Each row was made from one small tree. The marks that hang from a mark follow it in brackets, in the order of their numbers. Every link used is in the known rows. Write each row's tree.
Known rows:
K952{K150 K336 K884}: [  6.3  29.5  -4.5 -18.9 -29.1 -10.7   0.1 -29.4 -35.8   8.1  17.1 -16.2
   7.1  -2.1  31.1 -33.6  14.5  45.1 -24.7   2.7 -16.9 -52.4]
K884{K952{K150{K565} K336 K699{K97 K368}}}: [  8.3  35.3 -40.6 -21.5 -13.4 -13.6   7.6 -35.4  -9.6   7.1  -1.2   7.0
  21.0  10.1  60.0  -3.7  30.4  -5.9  -2.3   7.7 -19.1 -51.4]
K336{K952{K150{K565} K699{K97} K884{K368}}}: [ 12.5  -6.5 -29.6 -29.3   9.6  -7.0  -1.0 -32.6  -5.7  27.8   0.3  -3.8
  29.8  38.7  68.2 -19.4   3.4  40.2  -5.6   4.5 -23.2 -54.3]
K884{K368 K952{K336}}: [ -8.5  18.7 -25.2 -25.7  -7.6   8.9  -9.4 -10.2  16.1 -11.8 -41.8   6.1
 -11.1  18.0  11.7   2.9   9.0  39.4  -6.8   3.2   5.3 -43.4]
K952{K150{K565} K336 K699{K97} K884{K368}}: [  3.3  37.0 -34.8 -31.5  -7.6  -8.4   2.7 -33.0 -57.9  24.5   7.4  -7.7
  15.0  26.8  85.1 -25.1  16.4  34.8 -16.0   3.7 -25.1 -76.4]
K150{K565 K952}: [ -3.7 -67.3  25.8   2.3  22.1  -7.1   2.0  -9.7  23.4  21.5   8.4   2.5
  37.2  12.7  46.3 -17.9  -0.8  10.8 -17.8  -2.6   0.7  -9.5]
K884{K368 K952{K150{K565} K699}}: [ -0.7 -44.0 -37.5 -21.0   1.4   3.5  -0.7 -18.9  31.0   0.5 -27.6   2.3
  13.8  43.6  82.0  -1.9  17.8  54.8 -26.2   0.8  -7.7 -47.5]
K884{K368 K952{K150{K565}}}: [ -1.3 -45.3 -12.5 -18.2   4.6   7.0  -6.4 -18.9  34.4  -3.6 -17.1   6.1
  -0.7  40.8  60.2  -4.0  13.8  53.5 -45.3  -1.8  -4.4 -28.9]
K336{K952}: [ 11.1  -9.7   0.5  -4.8   7.5  -2.7  -9.3  -7.4  30.4   2.9 -11.2   2.2
  18.5   3.9 -17.6  -7.8  -7.9   7.9   5.8   3.7   1.5  -5.3]
K336{K952{K150 K699{K368} K884}}: [ 18.4  11.3 -23.1 -22.7  -8.8 -17.7   6.0 -47.6  20.8  22.9   6.9 -12.5
  29.7  13.8  28.1 -20.5   8.7  25.8  10.6   6.7 -14.4 -37.9]
K952{K336 K884{K368}}: [ -7.0  34.0 -11.4 -27.7  -8.8   0.6  -5.4 -18.5 -32.3  11.8  -7.3  -7.3
  -7.4  13.6  24.8 -16.7   1.5  39.6  -5.2   0.7  -2.2 -51.7]
K97{K699{K952{K150{K565} K336 K884}}}: [  1.8   7.0 -13.1 -17.8 -21.6 -13.0  -5.1 -32.1   5.9  13.4  49.4 -11.4
  59.0   0.1  90.9 -27.6  27.7  20.5   0.1  -0.1 -14.2 -42.0]
K565{K150}: [  3.3 -14.2   0.6 -13.0   2.4   7.0   0.2 -19.6   5.7  -1.5  15.9  -1.2
  -3.3  -3.0   2.7  -5.7   4.8  -7.8 -13.7   5.0  -7.0   7.9]
K565{K150{K952{K336 K699 K884}}}: [ -2.2 -19.6 -11.5 -32.2  -9.7  -9.0   8.8 -44.1 -12.2  23.5  12.4 -16.9
  39.1  -1.7  49.9 -36.7  13.9  26.6   4.2   9.9 -17.4 -58.8]
K565{K150{K952{K699}}}: [ -0.3 -45.2  -9.9 -15.6   8.0  -0.8   9.2 -30.6  26.2  12.6   0.8  -6.9
  31.3   4.1  36.3 -10.8   9.0   4.3  -0.4   7.8  -9.3 -12.5]
K336{K952{K884}}: [  8.0 -16.2   5.1 -14.9   0.0  -7.2  -4.4 -12.8  14.1  13.4   5.9  -5.4
  21.6   6.8  -6.3 -20.5  -7.1  28.2  13.4   2.9  -4.8 -23.8]
K150{K565 K952{K336 K699}}: [ -2.5 -34.1  -5.1  -8.5  10.8 -14.3   1.8 -21.2  -2.4  26.8  -7.1  -2.7
  54.1   9.6  70.5 -30.0   8.5  13.2  -0.1   3.4  -3.4 -56.8]
K97{K699{K368{K884{K952{K150{K565} K336}}}}}: [-14.3 -34.6 -11.5 -17.6 -21.1  -2.6  -9.2 -22.2  39.8  -2.0  17.9   7.8
  25.5   6.4  44.7  10.9  35.0  25.3  19.8   0.9   1.1 -15.5]
K368{K884{K952}}: [-18.0 -50.9   0.1  -3.4 -26.8  11.1  -5.4   7.0  39.1 -13.8 -10.0   7.6
  -6.2   3.0 -17.2  22.7  14.9  25.6  24.0   0.0   1.1   3.0]
K97{K699{K368 K952{K884}}}: [ -5.4  28.8 -15.6 -12.6 -10.2  -7.6   6.3 -22.3  36.9  13.1  39.6  -5.3
  34.3  -5.5  37.7  15.3  15.5 -28.5  51.7  -0.9  -0.6  11.8]
K97{K699{K368{K884} K952{K150}}}: [ -7.9   3.6 -14.0  -1.8 -29.9   2.7  -4.4 -31.5  63.8  -0.2  34.8  -1.8
  25.5  -6.2  26.4  32.1  30.6 -21.0  32.5  -1.3  -2.0  36.1]

Which tree is each row?
[  6.1 -18.7  -8.2 -14.9 -14.1  -6.2  -6.5 -21.0   6.6  -4.5  -2.3   0.8
  18.3  12.0  52.8 -25.1  22.3  41.0 -39.3   2.4 -10.7 -53.4]  K884{K952{K150{K565} K336}}
[ -0.6  65.3 -47.6 -21.5 -14.5  -8.1   9.1 -19.5  -7.1  -1.6 -20.3   7.9
   5.4  -5.0   7.9  14.3  21.1 -24.3  40.9   9.5  -9.6 -38.4]  K884{K952{K336 K699{K97 K368}}}
[ 10.4  12.4  -3.2  -6.7 -18.5  -9.3   5.6 -30.4  -6.5  17.8  50.4  -6.9
  30.2   6.0  68.1 -15.3  20.3  -9.9 -16.5  -1.2 -30.7 -19.2]  K699{K97 K952{K150{K565} K884}}
[-17.1 -21.1  -6.8 -11.4 -35.2   7.4 -10.1  -3.5  19.1 -13.3 -14.5   5.0
  -2.1  -3.7 -14.7   8.1  19.4  30.0  20.6   2.9   0.4 -25.1]  K368{K884{K952{K336}}}
[ 12.3 -14.8   0.4   3.9  -9.2  -4.6  -3.7 -31.8  29.1   7.7  27.7  -3.4
  33.0   8.7  68.1 -16.1  18.3  -5.2 -35.9  -2.4 -14.0  -9.3]  K699{K952{K150{K565}}}
[ -2.2 -52.1  -5.3 -24.5  -0.8  -5.1  14.9 -34.7  10.1  23.0  17.7 -14.7
  35.4   7.6  45.7 -21.8   9.7  23.2   8.5   7.1 -15.6 -29.5]  K565{K150{K952{K699 K884}}}
[ -1.5   2.3 -35.4 -13.5  -5.8  -4.3  10.1 -15.7  34.5  -2.1 -21.9   5.3
   8.2   9.6  16.8  16.4  14.6  -5.2  31.0   4.0   0.5 -18.2]  K884{K952{K699{K368}}}
[ -6.5  17.8 -29.6 -44.2  -0.7   0.6   9.0 -43.4 -24.4  24.6  -0.4  -8.6
  18.1  13.5  49.9 -16.0  12.2  20.2   7.0  10.7 -21.1 -55.4]  K565{K150{K952{K336 K699{K97} K884{K368}}}}
[  5.6  12.6 -19.9 -16.3 -27.6  -2.7  -4.7 -19.8  11.1 -15.6 -16.5  -2.7
   3.2   1.8  18.6 -12.5  22.2  45.5 -27.3   4.9  -9.6 -43.3]  K884{K952{K150 K336}}
[  9.8  87.5 -37.6 -25.7 -26.3 -19.1  14.0 -44.2 -50.5  20.3  18.6 -12.0
   9.4  -5.4  38.2 -13.3  22.3  -2.6  12.9   7.9 -25.8 -51.7]  K952{K150 K336 K699{K97 K368} K884}
[  1.7   7.1 -16.8 -25.5   4.0  -8.4   8.1 -56.5  14.1  20.9   2.3  -5.7
  30.8  -3.9  34.0 -17.4  15.8 -16.4   3.1  10.7  -6.2 -30.4]  K565{K150{K952{K336 K699{K368}}}}
[-15.0  14.7 -37.7 -15.6 -38.5   3.9  -0.4  -1.4  -5.6  -9.4 -18.6   6.6
   5.3  -6.1  -7.9  22.7  25.5   5.7  51.4   7.6 -12.9 -36.3]  K368{K884{K952{K336 K699{K97}}}}
[  6.3  51.4 -18.2 -25.4 -17.6  -3.2  -4.2 -45.4 -23.2  20.0  25.9  -5.9
  19.4  16.6  84.1 -21.8  21.2  10.2 -28.5   0.5 -26.4 -52.1]  K699{K97 K952{K150{K565} K336 K884{K368}}}
[ -0.8 -15.9 -18.3 -25.6  -4.7   2.9 -11.1 -25.5  13.0  -3.6 -22.5   3.5
   3.5  31.6  65.2 -16.6  18.5  58.2 -48.4   1.1  -5.1 -57.0]  K884{K368 K952{K150{K565} K336}}
[  0.9  43.0  -8.5  -4.7 -45.4  -1.0  -8.6 -54.8  29.7   4.5  20.0  -4.8
  11.5 -13.3  19.1   2.8  31.6 -16.8  -3.3   1.7  -9.4  -6.6]  K699{K368{K884} K952{K150 K336}}
[ -0.1  19.9 -53.8 -30.6 -22.1   2.4  -4.0 -27.6  13.1 -10.0 -46.6  -3.9
   0.9  24.8  48.3  -4.5  22.6  62.6 -17.6   6.3  -8.1 -67.4]  K884{K368 K952{K150 K336 K699}}
[  0.4  35.1 -19.4 -36.3  -4.8 -13.3  17.7 -56.5 -22.9  31.6  24.8  -8.8
  27.1  -7.2  36.7 -15.1  17.7 -20.2  22.1  12.3 -22.2 -39.6]  K565{K150{K952{K336 K699{K97 K368} K884}}}
[ -3.7 -66.5   0.8   0.0  18.9 -10.8   7.3 -11.9  18.6  25.6  -2.0  -2.0
  51.2  16.8  67.1 -16.4   3.4   8.8   1.5   0.2  -2.9 -29.7]  K150{K565 K952{K699}}
[ -3.6 -50.9  18.9 -21.1   1.8  -1.8   9.0 -31.5  14.4  19.5  27.4 -11.6
  20.0   3.0  26.8 -24.3   4.6  21.6 -10.0   4.2 -12.3 -12.1]  K565{K150{K952{K884}}}
[-11.1  41.0 -30.9 -29.2 -15.5   2.6  -7.4 -21.0  14.8   6.7   9.9  -7.2
  28.8   6.6  50.6   1.3  15.1  17.2  30.6   0.4   0.2 -33.2]  K97{K699{K952{K336 K884{K368}}}}
[ 13.3  67.3  -8.8 -16.8 -22.8 -16.9   4.3 -56.2 -19.5  26.0  51.2  -5.2
  29.9  -3.3  70.8 -22.2  26.6 -29.3 -11.2   1.9 -27.5 -35.7]  K699{K97 K368 K952{K150{K565} K336 K884}}
[  3.5  -9.4  -5.0 -25.6   9.3   1.7  -9.7 -17.2  20.1  14.7 -13.2  -3.2
   8.1  27.6   5.4 -10.6 -10.4  44.7   5.3   1.5  -0.3 -29.3]  K336{K952{K884{K368}}}
[  0.9   8.8   4.0  -3.7 -32.1  -4.8 -10.6 -55.9  25.2  15.6  34.5  -0.6
  27.0  -3.4  55.5  -8.2  31.5 -19.8 -13.0  -1.3  -9.6 -14.8]  K699{K368{K884} K952{K150{K565} K336}}
[-12.2 -32.3   8.6 -19.1  10.4   1.3   4.3 -17.0  17.3  21.9  -8.0  -8.1
   9.9  26.1  32.7 -11.1  -3.4  47.6  -7.4  -1.7  -0.9 -24.6]  K150{K952{K884{K368}}}
[ -2.4  80.1 -26.2 -25.4 -20.1   2.6  -2.6 -28.8 -21.0  10.3   7.7  -4.2
   4.8   2.8  31.6   0.2  11.6  -6.8  12.5   2.4 -16.3 -38.3]  K699{K97 K952{K336 K884{K368}}}
[ 19.1  10.1 -20.3 -21.1   5.7 -20.6   8.1 -43.3  -2.8  34.2  26.0  -3.4
  38.8  18.9  53.4 -18.6   9.4  -1.9  11.1   5.8 -24.6 -36.9]  K336{K952{K150{K565} K699{K97 K368} K884}}
[-16.4   2.6 -10.8   0.4 -19.8   5.3  -4.5 -16.4  64.2   2.1  29.7   4.9
  24.7 -10.5   9.6  40.3  21.7 -40.4  59.8  -2.0   7.3  40.2]  K97{K699{K368{K884} K952}}
